Each row was made from one small tree. Brackets hold a mark, then the marks that hang from it, in alphabetical order. Every link used is in the known rows. Write each row's tree.
Known rows:
{Y F}: [  7 -13  29  -7   4  -1  -1   4  -8  -6  15  -9   7 -11   4   8   6  -8
   9]
{K {F P {T {R Y}}}}: [ -5  69  -6 -20   4   5  14 -56 -39   0  31  -4   8   0  20  -8   0  -8
   2]
{X {T {R {Y {F P}}}}}: [ -7  58  21 -18   6  -5   1 -29 -39  -7  30 -16   8   3  14   6  -8  -8
  10]
{X T}: [-10  11   8   8  -1   1   4 -15   9 -14   2   2   1  11  22  21  -6  13
  -4]
{X {T {R Y}}}: [-15  57  -8  -7 -12   0   6 -39 -26  -6  26  -5  -1  12   2   9   2 -20
  13]
{Y {F K} {R T}}: [ 18  72  54 -26 -23  21  13   9  -1 -18  16 -20  -5  -2  15  16   6  -8
  10]
{J {T {R Y}}}: [ -6  73 -12  -1  -9   9   9 -47 -40 -11  26  -7 -12  10  -9  -1   2 -35
  23]
{Y {F P T} R}: [  9  53  41 -15  12   6   9  11 -11  -1   0 -12  -1 -12  19  -2  -7  19
   0]
{K {F P}}: [  1   2  10 -12  16   3   2 -11   6  -3  -1  -4   9  -3  12  -5  -3  13
  -8]
{P {F {K R} T}}: [ 20  77  32 -12 -11  13  19 -33 -31 -28  29  -6  10   1  20  -1  14  -5
  -4]
{K {F P} {R T Y}}: [ -6  74  11 -33  -4  17   9 -49  11 -43  10  -6  11   2  11  16   2 -24
  15]
{R T {Y {F K P}}}: [  5  67  31 -28 -15   2   8 -28 -23 -21  19 -18   6   4  26  21 -15  25
  -4]
{Y F {R T}}: [  1  40  41 -13  -7  21  11  15  11 -28   6 -16  -4 -11   8  21   7 -23
  22]
{Y {F K T} R}: [ 23  67  52 -21 -16   8  13  -1 -23   2  22 -15  -2  -3  23   6   9   6
   1]
{F T}: [ -2  21  -1   7  -2   2  10 -21 -10  -6   5   8   1   3  27   8  -6  14
  -5]
{J {T {R {Y {F K P}}}}}: [ 20 103  29 -26  -5   7   6 -45 -65   0  39 -19  -3   4   7  -8  -8  -9
   9]
{F K P {T {R Y}}}: [ 12 110  -4 -26 -15  -2  12 -44 -62  16  27  -5   0   9  18 -19 -14  14
 -14]
{X {T {R {Y F}}}}: [ -6  43  18 -12  -6  -1   2 -36 -35 -10  43 -15   8   4   9  16  10 -30
  21]

Which tree is each row?
[ 31  67  52 -30  -9  10   8 -31 -25 -13  35  -7  13  -4  34   3  13 -20
   4]  {Y {F {K R} T}}
[  4  40   3 -11   2  16  17 -41 -25  -4  34   2  11  -2  28  -7  15 -35
   9]  {K {F {T R}}}
[ -1  72  30 -30   1  10   4 -27  -3 -41  14 -14   9  -6  11  16  -2 -18
  18]  {K {R T {Y {F P}}}}
[ 30  81  34 -28   3   7  10 -22 -60  12  32 -11  10  -8  37 -21  -7   0
 -11]  {Y {F K P {T R}}}
[ 36  61  52 -42   6   8  -5  -5 -22  -3  14 -14  13  -8  11 -16   1 -12
  -5]  {Y {F {K R} P}}
[ 28  96  21 -30  -1  10   8 -27 -25  -6   7   1   6   4  30 -17 -10  11
 -19]  {F {K R} P T}
[ 16 112  12 -34 -12   1   8 -48 -28  -6  15  -1   5  10  18  -7  -8  15
 -13]  {F {K {R Y}} P T}
[ -1  56  16  -7  -4   9   8 -47 -46 -13  42 -18  -4   0  -3   7  10 -40
  33]  {J {T {R {Y F}}}}
[ 22 103  24 -34  -8  21   8 -17  -3 -26  -2  -4   6   5  22  -3 -12  -4
  -9]  {F {K {R T}} P}
[ 10  48  31 -17 -22  -7  10 -46 -39  -2  40 -12   6   4  28  20   4  20
   0]  {R {Y {F K T}}}
[ 10  73  32 -26 -21  -1   4 -42 -50  -2  50 -19   7  11  15  13   9 -18
  10]  {X {T {R {Y {F K}}}}}
[ -6  32  17  -9   5 -10   5 -34 -27  -5  17  -9   6  -4  23  13 -12  33
  -1]  {R {Y {F P T}}}
[ 21  85  55 -32 -10  19  10  15  -7 -14   2 -21  -1  -6  21   5 -10  11
  -3]  {Y {F K P} {R T}}
[ -3  73  11 -27   4   2   8 -58  -7 -21  17   0  13   2  18   2   2  -8
   5]  {K {F P T} {R Y}}
[ -8  16  17  -4  -8  -8   8 -39 -22 -10  29 -10   5  -2  19  24   5   9
  12]  {R {Y {F T}}}
[ 14  98  12 -30 -25   1   8 -55 -25 -10  29   0   4  11  12   4   9  -6
   1]  {F {K {R Y}} T}
[  5  68  28 -26   7  -1   4 -37 -23 -19  20  -9  11  -6  18   4  -1  -2
  10]  {K {R {Y {F P T}}}}
[ 12  63  31 -23 -11 -10   7 -42 -41   3  26 -13   7   2  32   8 -13  43
 -14]  {R {Y {F K P T}}}
